Each row was made from one path, in order. Every step used is in the known rows, and no mark comes twice. Write each row's path.
Known rows:
D, K, B: [ -5   1  13   7  15  -3  -8 -11   2   4  -5  16  -5  12  10   6  -2   2
   4   9  10 -15 -12 -12  13]
F, K, B: [-11   4   3  13   6   1  -7  -9 -10   8  14  22  -2  29   5  -5   3   5
   9  11  -2  -8 -16  -1   2]
B, S, Z, Q: [-11  -1  -9  15  -5   3  15  -6 -16   3   2  -3  -9  -6  -5  -5   8  -3
   1  20  12  -7   4   3  17]
E, Q, Z, K, B, S: [-15 -17 -22  14 -16  14  -2   9   4  18  -2 -15   0  21  12  16   4   2
  -2  10   1   5 -28 -21  -2]
K, B, S, Z: [-10 -12   5   5  -4  -1   7   2  -6  13  -5  12   1  -7  -4  -1   0  -1
   4  16   9  -2  -8   1  10]
D, K, B, Q: [ -1  -3  23   5  13  -6  -7 -15  -6 -11 -12  18  -3  11  14  12  -3   4
  -8  -1  18 -19  -7 -10  19]
D, K, F, R, Z: [ -7  17   9   2  23  25 -14 -27  -2 -16   4  -6   1  -7  -8 -10  -5  -1
  11  -7   7 -22   7 -36  14]
B, Q: [-16  -4  14   8   8  -4  -6 -18 -22 -17  -1  20  -1   6   6  -6  13  12
  -6  -8  15 -18  -4  -6  13]
Z, Q: [-21  13  -4  15  14  -5   2 -15 -16  -5   9   5 -11   8   6 -11  10   3
  -1  17   9  -9   3  -1  17]
K, F: [-18  14  -1  15  14   2 -17 -23  -8   1  15  17  -6  -1   3 -12   7   4
   1  -6   7  -8  -4  -7  11]
Q, B, S: [-17  -7   2   1 -13  10   6 -26 -11   4   8   5  -3  11  -3 -12  19  -4
   3   0   9 -13 -27 -14  -1]
D, K: [ -8   0   7  10  11   6  -8 -18  -7  -4  -1  13  -7  13   4   3  10   7
   6   0  12 -25 -10 -17  10]
B, S: [-22  -6   3  10  -5   8   2 -15 -11  -2   2   8  -3   9  -2 -11  15   3
  11   1   7 -13 -15  -6   3]
E, Q, Z, K, F: [-14   0 -32  23  -1  16 -21  -4  -2  14  14  -7  -5  12  11  12  10   8
  -9  -6   3  -1 -16 -28   5]
S, Z, K, F, R: [-12   0 -11  23   5  20 -10 -12  -6  11  12  14  -3 -16 -16  -6  -1  10
   3 -12   4  -4   5 -21   4]
B, S, Z, K, F, R: [-13  -8 -11  23 -11  30  -2 -13  -2  10   8   4  -2 -16 -20  -6   0   3
   7 -13   3  -4  -1 -20  -1]
S, Z, K, F, R, B: [-13   1  10  27   2  21 -13  -2  -5   2   6   3  -2 -22 -20 -12 -13   0
   3  -7  11   2   5 -21  -1]
S, Z, Q, E: [-11   9  -5  23  12   6   7  -3 -20   6   4   6  -9 -13   9   9   2   5
 -13  18  17  -9  15  -3  30]
Z, K: [-21 -10  -5  18  -3   6  -8 -15  -6   3  10  23  -6   8  -3 -17  13  18
   6  -2   1 -11 -11 -16   1]
B, S, Z, Q, E: [-12   3  -6  24  -5  16  15  -5 -16   5   0  -5  -8 -11   5  10   3  -2
  -9  17  17  -8   7  -2  26]
E, Q, B, S: [-16  -2  -8   8 -12  22   6 -23 -11   7   7 -11  -1  18   7   2  18  -6
  -6   4  10 -14 -26 -22  -1]
Q, B, S, Z, K: [ -9 -24 -11   9 -31  15   9 -16  -6  17   8  13  -4  -4 -16 -11  16   5
   0   0   6  -9 -21 -22  -3]
K, F, R: [-21  17   2  15  23  15 -13 -22 -11  -2  13   7  -1  -2  -3  -7   2   1
   6 -11   5  -8   0 -14   5]
Z, K, F: [-19   2  -9  24   0   9 -18 -22   1   6  19  23  -8   0  -2 -18   7  11
   1 -11   0  -5  -7 -16   6]
K, F, R, Z: [-20  18   6   0  24  18 -13 -24 -10 -15  13  -1   5 -11 -10 -24  -1   2
  11  -5   2 -11   9 -26  11]
B, S, Z, K: [-13 -24  -9  18 -23  13   6  -5  -6  11   1  15  -4  -6 -14 -10  12  11
   8   1   4 -10 -10 -14   2]
F, R, Z, Q, B: [-18  19   0  -8  16  13   9 -27 -19 -14  12 -16   0   1  -9 -24   5  -7
   2  17   7  -9   5 -28  12]
F, K, B, S, Z, Q: [ -2   3  -9  18 -10   6  15   1 -11  13  10   0  -8  16  -1   2  -2  -9
   3  29   3  -2  -2   9  12]
S, Z, K: [-13 -17  -9  18  -7   3  -4  -5  -9  11   6  25  -4  -7 -11 -11  10  19
   3   2   5 -10  -3 -15   6]
S, Z, K, B: [-10 -15  -4  14  -3  -5  -3   3  -1  18   2  28  -2  -8  -5  -7  -1  14
   1  11   3   1  -5 -10   8]
R, F, K, B, S, Z: [ -1  -8  -6   8  -4  12  -2   0 -22  12   7   6  -5  13 -11   8  -3   4
  18   8   4  -8 -14  -2   6]

Which path is each row?
[ -2  -5   1   4   2  -6  -9   4 -19  -2   4  10   2  33  11  15   5   5
  -5   2   7  -6 -21  -3   8] : F, K, B, Q, Z
[-23  -5  24  13  -7   9  -1  -6 -10 -11  -3  -4  -2   3  -7 -17   3  -7
  10   7  14  -7 -16  -6   0] : R, B, S
[-11 -12 -14  24 -19  16  -4 -12   0  14  11  14  -6 -14 -12 -11   6   6
   3  -7   4  -5  -6 -13   6] : B, S, Z, K, F
[-22  11  22  18   4  26  -7 -13  -7 -11   3 -16  -1  -7 -11 -12  -9 -17
  10  -8  13  -1  -8 -12  -2] : K, F, R, B, S
[-16 -19  14  21 -16  28   6   5  -8  -1  -7  -7   1 -14 -25 -11  -6   0
  13   0  11  -3  -6 -20  -8] : F, R, B, S, Z, K
[  3 -13   8   7  -5   5   6  -1   1  12 -13   7  -3  -2  -1  13  -4  -3
   5  13  13 -13 -11  -8  13] : D, K, B, S, Z
[-14 -10  12  22  -1   8  -6 -11  -6  -2  -3  27  -1   1  17   7  -5  17
 -17  -7  11  -6  -5 -14  19] : Z, K, B, Q, E
[-15   5  -9   7   4  11  -2 -22 -15   7  10  -1  -2  17  11   3  17   1
 -11   6  11 -15 -19 -23   3] : E, Q, B
[-17 -12 -27  18  -3  12 -11   4  -8  11   5  -7  -2  20   9  12  15  15
  -4   2   4  -6 -21 -28   0] : E, Q, Z, K
[-21  -3   6   0  11  14  -5 -10   1  -5   3   7   7  -2 -11 -25  -7  11
  15   7  -5  -1   2 -31   3] : F, R, Z, K, B
[-17 -15 -17  11  -5   1 -12   0  -8   8   7  10  -3  13  -2  -3  16  17
   5  -2   2  -4 -21 -21   0] : Q, Z, K
[-20  14  -1   1  16  -2   2 -17 -15 -17   9  -4  -5   0  -1 -28   7   3
   5  24   5 -10  12 -13  24] : R, Z, Q
[ -6 -12 -15  15 -28  18   0 -23   0  20  17  12  -7 -13 -14 -12  10  -1
  -6  -8   5  -4 -17 -22   1] : Q, B, S, Z, K, F
[-20  16  -2  24  15   9   2 -14 -17  -2   8   5 -10   2  16   3   5   4
 -10  13  14 -10   6  -5  26] : Z, Q, E
[-16   5 -29  23   7  29 -18  -3  -4  10  11 -17   0  11   5  16   4   5
  -4 -12   2  -1 -12 -35  -2] : E, Q, Z, K, F, R
[-14 -10 -22  14   0   4 -11  11   0  19   1  -4   0  20  15  16   4   9
  -6  11   2   5 -21 -23   3] : E, Q, Z, K, B
[-10  10  25  20   3  33  -8 -17   1 -13  -5 -20  -4  -2  -9   2 -13 -19
  10 -10  18 -13 -10 -22   2] : D, K, F, R, B, S
[-16   6  -7   7 -10   7  14 -27 -14   1  12  -8 -11  12   2 -12  15 -12
  -4  15  10  -8 -15  -8   8] : Z, Q, B, S
[-15   4  15  18   1  18  15   4 -18  -9  -7 -24  -5 -12 -16  -6 -11 -17
   6  19  19   0   8  -4   8] : F, R, B, S, Z, Q
[-19 -16  -1  15 -15   7   1 -10   5  10   2  16  -4   9  -1 -13   2   6
   9   5  -1   0 -19 -10   0] : Z, K, B, S
[ -6   6  -9   6   3  -5  11 -14 -20  10  12   5  -9  -5  -3  -6  11  -3
 -12  20  15  -7  -1  -8  17] : S, Z, Q, B
[-19  34   0  15  28  28  -5 -23 -13 -15  14 -15  -2 -16   5  -9 -10  -5
  -4   6   8  -6  23 -24  30] : K, F, R, Z, Q, E
[-21   7  -7  23   9  22 -15 -22  -2   2  16  13  -4  -2  -8 -13   1   9
   6 -17  -1  -6  -2 -23  -1] : Z, K, F, R
[-21 -11   6   0  -6  24   5 -11   4  -4  -1  -3   7  -1 -15 -25  -6   4
  20   7  -6  -1  -5 -29  -1] : F, R, Z, K, B, S
[-15 -20 -12   7 -17   3  -2   6   3  15   0   2   0  14   1   1   6   4
   7   6  -1   6 -29 -14  -1] : Q, Z, K, B, S
[-10  -4 -14  24  -3   6 -13 -12  -3  14  15  24  -7 -15  -9 -11   4  12
  -2  -6   4  -5   1 -15  10] : S, Z, K, F
[ -4   2   9   6  14   2 -15 -13 -30 -12   8  17  -6  26   5   7  -2  12
   4  -5   8 -13 -13  -3  11] : R, F, K, B, Q
[-14   4  18  18   0  24  -2  -2 -10  -4  -1 -13   1 -22 -18  -6 -12 -16
   7  -4  17   0   1 -11   2] : K, F, R, B, S, Z
[  0  -2  -3  -2  13  -3 -18   2 -31  -6   5   3  -3  31   7  22   1  11
   2  -5   9  -7 -22  -8  10] : R, F, K, B, Q, Z
[ -8   7  -1   8  16   4 -16 -11 -22   4  16  15  -6  27   0   2  -2  10
  16   6   1  -9 -16  -5   5] : R, F, K, B
[-9  1 -3 11 -1 -6 15  1 -8 11 -2 -1 -6 -6  1 -1 -4 -9 -2 29 10  3  3  8
 19] : K, B, S, Z, Q
[ -9   3   0  20  -1   8  16   2  -8  14  -3  -2  -6 -11  12  14  -9  -7
 -11  26  15   2   6   3  28] : K, B, S, Z, Q, E
[-12 -10   7  27 -22  18  -7  -3   1   5   5   2  -6 -21 -16 -16  -7  -4
   2  -2  11   2  -6 -13   3] : R, B, S, Z, K, F
[-16  -4  26   3  13   6  -9   8 -26 -25 -12 -15   6   5  -3   8  -1  -3
  -2  -8  23  -4 -11 -17   3] : F, R, B, Q, Z
[-13  -3  -8  14   5  15 -18 -10 -12  -7   6   1   0   3  -2   7   4  10
  -7 -27   8  -3  -8 -26   5] : B, Q, Z, K, F, R
[-19  -5   8   6  -1   1   3  -9  -3   6   0  11  -1   9   4  -8   3  -3
   9  11   5  -3 -17  -1   6] : K, B, S
[ -8 -21 -21  15 -30  25  10 -12  -6  20   5  -4  -3   3  -5   3  15   4
  -9   4   8 -10 -21 -29  -3] : E, Q, B, S, Z, K
[ -8  -9 -13   7 -16  19  12 -12 -15  15   2  -9   0   2   0   9  15  -5
 -10   8  14 -13 -17 -20   3] : E, Q, B, S, Z
[ -3 -10  -2  12 -14   9   7   1 -10  17   7  13  -1  14  -6   2   1  -1
  10  16   1  -7 -13   2   2] : F, K, B, S, Z
[-23  -6   1   4   7  23  -5 -17  -8 -12   7   6   4  -2 -18 -28   5  16
  18  -2  -3 -12   3 -36   1] : F, R, Z, K
